Each row was made from one small tree. The marks that hang from a mark follow it in brackets, in alphabetical order. Every link used is in the known rows. Write each row's tree.
Known rows:
dazud{buvu navozi}: +2.30, +0.05, +1.08, -0.67, -0.78, +1.40, -0.90, +0.88, -3.93, -0.42, -3.63, -2.29, +4.05, +4.86, -4.11, -1.41, -1.22, +0.60, -2.94, -1.98, +0.45, +0.79
kovu{buvu navozi{ferog fumot leno{mitipo}}}: +1.41, -2.08, +1.09, -0.78, +1.14, -3.72, -0.63, +1.57, -1.92, +0.57, -2.70, -3.23, -0.03, +3.14, -3.46, -1.32, -0.37, -0.88, -3.77, +2.71, +1.80, +1.71
mitipo{fumot leno{navozi{dazud{buvu} ferog}}}: +1.53, -2.48, +0.46, -0.88, -0.86, -0.45, -0.92, +0.17, -1.66, +0.54, -5.10, -3.89, +1.77, +6.23, -3.22, -2.93, +1.30, -0.63, -5.08, +2.53, +0.93, +1.73
mitipo{fumot leno{navozi{ferog}}}: +1.99, -0.38, +0.54, +0.32, -0.55, +0.38, -0.91, +0.14, -0.31, -0.85, -3.85, -3.97, +2.32, +5.99, -4.17, -2.47, +1.11, -0.82, -3.30, +3.46, +0.73, +0.87
dazud{buvu navozi{fumot}}: +1.70, -0.56, +1.06, -0.65, -1.07, -0.10, -1.29, +1.55, -4.20, -0.76, -3.31, -2.06, +3.61, +4.45, -3.98, -1.86, -0.81, -0.57, -4.50, -1.18, +1.36, -0.03
navozi{dazud ferog}: +0.94, -1.44, +0.87, +0.17, -1.19, +1.00, -1.27, +0.91, -1.77, -0.70, -2.66, -4.55, +2.32, +4.60, -0.63, -2.47, -0.46, +0.61, -2.58, +0.31, -0.14, +1.86
leno{navozi{fumot}}: +0.30, +0.89, +0.89, -0.49, -0.78, -0.88, -0.79, +2.32, -1.26, -1.87, -2.58, -1.47, +2.85, +3.51, -3.14, -0.68, +0.23, -0.62, -0.74, +1.63, +2.43, -0.16
ferog{buvu}: +3.06, -0.45, +0.36, -0.46, -1.58, +0.56, -2.19, +0.92, -1.91, -1.29, -2.40, -3.36, +3.87, +3.03, -1.62, -0.80, -1.00, -0.45, -0.28, -0.55, -0.11, +0.32
ferog{buvu navozi{dazud fumot leno{mitipo}}}: +0.86, -2.74, +0.83, -2.65, -1.42, -5.67, -2.59, +0.38, -2.71, +1.35, -3.97, -2.71, -0.25, +1.81, +0.47, -2.33, -0.18, -2.63, -2.29, +0.06, +1.15, +0.63
mitipo{fumot}: +2.93, -0.37, +0.81, +0.00, -0.91, +1.10, -1.75, +0.09, -1.39, -2.21, -2.41, -3.85, +3.64, +5.22, -3.39, -0.66, -0.15, -0.14, -0.73, +1.55, +0.18, +0.01
dazud{buvu navozi{ferog leno}}: +1.72, -0.32, +1.65, -0.15, -1.06, +0.19, -1.47, -0.09, -3.95, +1.19, -3.97, -4.17, +2.81, +4.31, -4.25, -2.91, -0.33, +0.52, -5.43, -0.23, -0.49, +1.88
dazud{navozi{fumot}}: +1.40, +0.03, +1.28, +0.39, -1.00, +0.09, -1.31, +1.70, -2.32, -1.73, -2.55, -2.01, +3.64, +4.30, -3.65, -1.74, -0.98, -0.65, -2.91, -0.60, +1.47, -0.23
kovu{navozi{dazud{buvu} ferog fumot leno}}: -0.14, -3.97, +1.38, -0.80, -0.93, -2.65, -1.54, +1.96, -3.46, +1.61, -4.42, -4.23, +1.23, +3.29, -2.16, -2.32, +0.88, +0.40, -5.95, +1.98, +0.80, +1.90
leno{mitipo navozi{dazud{buvu} ferog fumot}}: -0.42, -1.21, +0.57, -1.60, +0.13, -3.21, -0.40, +1.24, -2.92, -0.14, -3.35, -2.05, -0.53, +4.06, -1.28, -2.71, +0.50, -0.73, -3.82, +0.88, +3.09, +0.77
dazud{navozi{ferog fumot leno}}: +0.73, -0.38, +1.73, +0.90, -1.32, -1.09, -1.90, +0.76, -2.30, +0.01, -3.00, -3.96, +2.45, +3.69, -3.77, -3.15, -0.05, -0.77, -5.28, +1.19, +0.64, +0.97
ferog{navozi{dazud{buvu} fumot}}: +0.52, -2.33, +0.49, -2.52, -1.49, -2.19, -1.20, +1.86, -3.98, +0.17, -4.10, -2.46, +1.45, +3.66, -0.34, -1.96, -0.37, -1.46, -3.05, -0.32, +0.61, +0.73
mitipo{fumot leno{navozi{dazud ferog{buvu}}}}: +2.07, -2.74, -0.08, -0.51, -1.40, -1.35, -1.51, +0.61, -0.50, +0.51, -4.73, -4.29, +1.68, +5.23, -2.38, -3.28, +1.00, -1.26, -4.12, +2.49, +0.76, +1.56
dazud{navozi{leno{mitipo{fumot}}}}: +2.16, +0.04, +2.07, -0.01, -0.04, -1.19, -1.74, -1.21, -2.06, -0.59, -3.29, -2.68, +2.32, +4.89, -4.71, -1.65, -0.32, -0.11, -2.15, +0.20, +1.21, +0.29
leno{mitipo}: +1.70, +0.97, +1.32, -0.48, +0.37, +0.79, -1.23, -0.48, -1.74, -2.27, -1.72, -2.23, +2.47, +4.34, -2.23, -0.15, -0.96, +0.27, +0.68, -0.47, +1.34, -0.14

Write each row's tree:
+0.10, -2.51, +1.48, -2.68, -1.77, -3.31, -1.93, +0.90, -3.84, +1.38, -4.68, -2.96, +1.30, +3.03, -0.99, -1.84, +0.33, -1.49, -3.86, +0.62, +0.48, +1.37	ferog{navozi{dazud{buvu} fumot leno}}
-0.31, -1.67, +1.70, -2.12, -0.67, -4.18, -1.79, +0.07, -2.46, +0.46, -3.68, -2.34, +0.10, +2.98, -0.50, -1.77, +0.04, -1.74, -2.06, +0.71, +1.46, +0.74	ferog{navozi{dazud fumot leno{mitipo}}}
+1.69, +0.95, +0.74, -0.82, +0.74, -1.62, -0.49, +0.04, -1.08, -1.98, -2.70, -1.56, +1.28, +4.94, -3.69, -0.68, +0.19, -0.28, +0.77, +1.59, +2.51, -0.31	leno{mitipo{fumot} navozi}
+0.33, -3.13, +1.47, -1.11, +0.35, -2.23, -0.95, +0.32, -3.44, +1.61, -4.29, -3.86, +0.39, +3.87, -2.01, -1.92, +0.27, +1.40, -3.83, +0.72, +0.66, +2.25	kovu{navozi{dazud{buvu} ferog leno{mitipo}}}
+2.26, -3.13, +0.99, -0.87, -1.15, -3.26, -2.87, -1.45, -1.86, +1.00, -3.62, -5.36, -0.03, +3.68, -0.81, -3.23, +0.56, -0.99, -3.71, +1.41, +0.25, +1.70	navozi{dazud ferog{buvu} leno{mitipo{fumot}}}
+0.08, -1.82, +1.14, -1.75, -1.17, -0.64, -1.13, +1.26, -2.14, +0.05, -4.84, -1.74, +2.53, +4.76, -2.79, -1.51, +0.95, -0.92, -4.36, +1.03, +2.55, +0.92	mitipo{leno{navozi{dazud{buvu} fumot}}}
+1.56, -1.67, +1.29, +0.41, +0.69, -1.98, -1.05, -0.10, -1.61, -0.03, -3.15, -4.39, +0.80, +4.24, -3.72, -1.76, +0.48, +0.68, -2.39, +2.85, +0.32, +1.04	kovu{navozi{ferog leno{mitipo{fumot}}}}
+0.41, +0.10, +1.17, -0.38, -0.76, +0.21, -1.07, +1.29, -0.75, -1.20, -3.49, -1.73, +3.19, +4.48, -3.63, -1.03, +0.65, -1.21, -2.38, +2.03, +2.20, +0.10	mitipo{leno{navozi{fumot}}}
+1.73, -0.08, +2.00, -0.80, -1.03, +0.46, -1.70, -0.13, -3.92, +0.66, -4.26, -2.76, +3.87, +4.20, -4.71, -1.43, -0.48, +0.53, -3.75, -1.04, +0.21, +1.31	dazud{buvu navozi{leno}}
-0.26, -3.81, +1.45, -1.06, +0.05, -3.65, -1.30, +0.97, -3.62, +1.38, -4.04, -3.53, -0.07, +3.38, -1.94, -2.35, +0.80, +0.14, -5.35, +1.50, +1.62, +1.45	kovu{navozi{dazud{buvu} ferog fumot leno{mitipo}}}
-0.34, -1.53, +0.83, -0.30, -1.02, -0.66, -0.97, +1.54, -0.76, -0.21, -3.96, -3.03, +1.77, +4.81, -2.14, -2.74, +0.87, -1.08, -4.54, +2.17, +1.87, +1.28	mitipo{leno{navozi{dazud ferog fumot}}}
+2.48, -0.08, -0.41, -0.41, +0.19, -2.92, -0.89, +0.25, -1.16, -0.90, -2.77, -3.23, +0.00, +4.15, -2.44, -2.64, +0.18, -1.17, -1.01, +1.81, +1.40, +0.28	leno{mitipo{fumot} navozi{ferog{buvu}}}
+1.06, +0.53, +1.77, -1.54, -0.21, -1.90, -1.41, -0.71, -2.33, +0.03, -3.20, -2.61, +1.06, +3.13, -1.91, -0.81, -0.56, -0.68, +0.24, +0.55, +0.14, +0.80	ferog{navozi{leno{mitipo}}}
-0.05, -2.63, +1.77, -1.49, -0.84, -2.97, -2.34, -0.77, -3.73, +1.09, -3.54, -4.17, -0.18, +3.63, -1.21, -2.87, +0.81, -0.89, -5.96, +1.23, +1.75, +1.35	navozi{dazud{buvu} ferog fumot leno{mitipo}}
+0.22, -0.70, +0.61, -1.57, +0.51, -1.71, -0.07, +0.55, -2.80, +0.15, -3.61, -2.27, -0.04, +4.46, -1.44, -2.41, +0.04, +0.44, -2.16, +0.05, +2.09, +1.52	leno{mitipo navozi{dazud{buvu} ferog}}
+0.71, -1.69, +0.48, +0.85, -0.32, -0.76, -0.77, +2.93, -1.84, -1.21, -2.39, -3.75, +2.16, +3.69, -2.56, -1.84, -0.14, +0.09, -3.09, +2.11, +0.65, +0.40	kovu{navozi{ferog fumot}}
-0.11, -0.06, +0.79, -0.65, +0.43, -1.68, -0.05, +0.74, -1.28, -0.61, -3.02, -2.28, +0.06, +4.41, -1.30, -2.22, -0.09, +0.42, -0.90, +0.59, +2.13, +1.31	leno{mitipo navozi{dazud ferog}}
+1.13, -0.78, +0.15, -0.17, -1.28, -1.01, -1.53, +1.51, -0.93, -0.31, -3.51, -3.20, +2.09, +3.76, -2.58, -2.76, +0.64, -2.01, -4.06, +2.26, +1.35, +0.57	mitipo{leno{navozi{ferog{buvu} fumot}}}
+1.48, -0.91, +1.25, +0.18, -0.88, -3.31, -2.36, +0.06, -2.64, +0.46, -2.93, -3.54, +0.89, +2.83, -2.79, -3.64, -0.41, -1.87, -5.08, +0.19, +1.12, +0.47	dazud{navozi{ferog{buvu} fumot leno{mitipo}}}
+1.96, -2.10, -0.03, -0.23, +0.45, -1.62, -0.07, +3.48, -1.83, -0.48, -2.39, -3.45, +1.57, +3.70, -3.09, -1.47, -1.03, -0.67, -3.47, +2.20, +1.19, +1.59	kovu{buvu navozi{ferog fumot}}
+1.56, -0.79, +0.72, -0.03, -1.09, -0.18, -1.15, +1.63, -4.15, -0.31, -3.20, -3.38, +2.61, +4.60, -3.53, -3.35, -0.63, -0.71, -6.10, -0.37, +0.65, +0.58	dazud{buvu navozi{ferog fumot}}
+0.75, +0.18, +2.27, -0.19, -0.31, -1.89, -1.90, -0.19, -2.43, -0.67, -2.84, -1.89, +2.10, +3.70, -3.97, -1.65, -0.40, -0.96, -3.18, -0.03, +2.10, -0.11	dazud{navozi{fumot leno{mitipo}}}
-0.05, -2.11, +2.26, -0.94, -1.87, -1.52, -2.78, +0.41, -1.93, -0.21, -3.42, -3.34, +2.66, +3.19, -1.58, -1.14, +0.72, -0.67, -3.33, +1.30, +1.73, +1.07	navozi{dazud fumot leno}
+0.98, -0.69, +1.69, -0.48, -0.29, -2.24, -1.71, -0.39, -4.19, +0.74, -3.52, -3.27, +0.96, +3.95, -3.85, -3.33, -0.05, -1.02, -6.45, +0.18, +1.34, +0.65	dazud{buvu navozi{ferog fumot leno{mitipo}}}
+2.38, -0.79, +1.50, -0.33, -0.07, -1.51, -1.51, -1.40, -3.94, +0.93, -3.94, -4.11, +1.13, +5.15, -4.52, -3.25, -0.01, -0.14, -5.38, +0.30, +0.42, +1.17	dazud{buvu navozi{ferog leno{mitipo{fumot}}}}
